Each row was made from one walk, in order. Every step used is in the known rows, and no mark comes twice. Write each row's walk.
Known rows
guri famer: [-0.05 -0.02 -0.05 -0.14 -0.03 -0.22 -0.23  0.13 -0.05 -0.36  0.18 -0.23
 -0.09 -0.09 -0.08  0.21]
zozelo guri famer fomo: [-0.10  0.01 -0.05 -0.01  0.07  0.06 -0.54  0.13 -0.09 -0.75  0.31 -0.27
  0.14 -0.07 -0.30  0.25]
famer guri: [-0.05  0.06  0.00  0.07 -0.04  0.00 -0.30 -0.05 -0.07 -0.19  0.05 -0.11
  0.11  0.04  0.01 -0.10]
guri famer fomo busi pesa: [ 0.05  0.21 -0.18 -0.09  0.01 -0.16 -0.38 -0.05 -0.05 -0.72  0.50 -0.34
 -0.10  0.00 -0.19  0.28]
zozelo pesa busi fomo famer guri: [ 0.13  0.20 -0.05  0.06  0.04  0.20 -0.40 -0.08 -0.12 -0.58  0.27 -0.36
 -0.12  0.02  0.31  0.15]
famer guri zozelo pesa busi fomo: [-0.10  0.14  0.02 -0.07  0.17  0.31 -0.57 -0.03 -0.19 -0.38  0.27 -0.27
 -0.04 -0.01  0.20  0.08]
busi pesa zozelo guri famer fomo: [ 0.30  0.12 -0.21 -0.40  0.30  0.12 -0.78  0.08 -0.15 -0.82  0.44 -0.55
 -0.11 -0.06  0.05  0.13]
fomo famer guri: [ 0.00  0.06 -0.11  0.11  0.09 -0.20 -0.41  0.14 -0.06 -0.39  0.11 -0.27
  0.00  0.03  0.06  0.20]
pesa busi fomo famer: [-0.02  0.21  0.03 -0.03  0.04  0.00 -0.28  0.05 -0.02 -0.47  0.15 -0.15
 -0.25 -0.10 -0.08  0.24]
busi fomo famer: [ 0.05  0.06 -0.18  0.10  0.12 -0.12 -0.10  0.30  0.09 -0.55  0.07 -0.20
 -0.01 -0.09 -0.12  0.18]
fomo famer guri zozelo pesa busi: [-0.07  0.11 -0.02 -0.06  0.27  0.02 -0.67  0.06 -0.24 -0.32  0.33 -0.37
 -0.19 -0.01  0.32  0.41]
vunes fomo famer: [ 0.18 -0.01 -0.20  0.04  0.03 -0.23  0.02  0.18 -0.01 -0.29  0.02 -0.03
  0.05 -0.07 -0.11  0.13]
fomo famer guri zozelo pesa: [-0.03  0.01 -0.16  0.03  0.31 -0.06 -0.54  0.22 -0.16 -0.35  0.27 -0.40
 -0.02  0.02  0.30  0.37]
vunes fomo busi: [ 0.08  0.15 -0.04  0.06 -0.20 -0.08  0.07 -0.10 -0.01 -0.05  0.14  0.16
  0.00  0.01 -0.22  0.06]
vunes fomo: [ 0.13 -0.02 -0.10 -0.01 -0.09 -0.05  0.14  0.01 -0.01 -0.10 -0.04  0.11
  0.14 -0.06 -0.15 -0.13]
zozelo guri: [-0.05  0.01  0.01  0.05  0.15  0.24 -0.34  0.07 -0.02 -0.16  0.09 -0.04
  0.10 -0.03 -0.06  0.05]
famer guri zozelo pesa: [-0.08 -0.01 -0.07 -0.03  0.20  0.16 -0.44  0.04 -0.18 -0.15  0.21 -0.25
  0.08  0.05  0.29  0.08]

Which walk is each row?
[ 0.19  0.26 -0.10 -0.35  0.18  0.03 -0.81  0.00 -0.09 -0.52  0.59 -0.44
 -0.36 -0.03  0.09  0.32] | fomo busi pesa zozelo guri famer
[ 0.05  0.15  0.11 -0.24 -0.03 -0.04 -0.80  0.02 -0.19 -0.65  0.52 -0.37
 -0.20 -0.01 -0.19  0.44] | pesa zozelo guri famer fomo busi
[-0.19  0.21  0.04 -0.08  0.20  0.01 -0.65  0.15 -0.11 -0.55  0.23 -0.25
 -0.21 -0.11 -0.07  0.30] | pesa busi fomo famer guri zozelo
[-0.12 -0.01 -0.04 -0.08  0.11  0.04 -0.54  0.18 -0.06 -0.49  0.26 -0.25
  0.01 -0.11 -0.12  0.24] | zozelo guri famer
[ 0.13  0.03 -0.20  0.09 -0.01 -0.22 -0.23  0.15 -0.06 -0.46  0.06 -0.12
  0.16 -0.04 -0.09  0.04] | vunes fomo famer guri
[ 0.23  0.27 -0.07 -0.25  0.20  0.19 -0.64 -0.10 -0.07 -0.26  0.46 -0.28
 -0.30  0.04  0.14  0.17] | fomo busi pesa zozelo guri
[-0.09  0.14  0.00  0.00 -0.17 -0.25 -0.31 -0.04 -0.07 -0.58  0.42 -0.21
 -0.06  0.01 -0.32  0.38] | guri famer fomo busi
[ 0.19  0.21 -0.11 -0.31  0.02 -0.19 -0.56 -0.05 -0.13 -0.74  0.57 -0.47
 -0.27 -0.01 -0.11  0.33] | guri famer fomo busi pesa zozelo
[ 0.13  0.16  0.01 -0.03 -0.02  0.35 -0.09 -0.19 -0.07 -0.28  0.18 -0.16
 -0.13  0.00  0.26  0.02] | zozelo pesa busi fomo
[-0.14  0.07 -0.17  0.06  0.26 -0.10 -0.50  0.39 -0.01 -0.65  0.18 -0.31
  0.04 -0.10 -0.12  0.23] | busi fomo famer guri zozelo
[-0.04  0.10 -0.05 -0.12  0.32  0.16 -0.38  0.15 -0.14 -0.35  0.30 -0.30
 -0.25 -0.07  0.24  0.41] | guri zozelo pesa busi fomo famer
[ 0.16  0.18 -0.06  0.01  0.07  0.20 -0.18 -0.05 -0.07 -0.44  0.25 -0.28
 -0.21 -0.01  0.30  0.22] | zozelo pesa busi fomo famer
[ 0.13  0.02  0.10 -0.25  0.11  0.17 -0.55  0.06 -0.13 -0.18  0.17 -0.20
 -0.13 -0.03  0.07  0.12] | pesa zozelo guri
[-0.05  0.25  0.03  0.02  0.03  0.01 -0.49  0.01 -0.06 -0.60  0.18 -0.23
 -0.17 -0.07 -0.06  0.17] | pesa busi fomo famer guri
[ 0.27  0.09 -0.20 -0.46  0.33  0.10 -0.78  0.14 -0.12 -0.60  0.40 -0.53
 -0.23 -0.11  0.19  0.12] | busi pesa zozelo guri famer
[ 0.08  0.09 -0.11 -0.07  0.15 -0.01 -0.46  0.04 -0.22 -0.40  0.26 -0.24
 -0.06 -0.04  0.16  0.25] | vunes fomo famer guri zozelo pesa busi
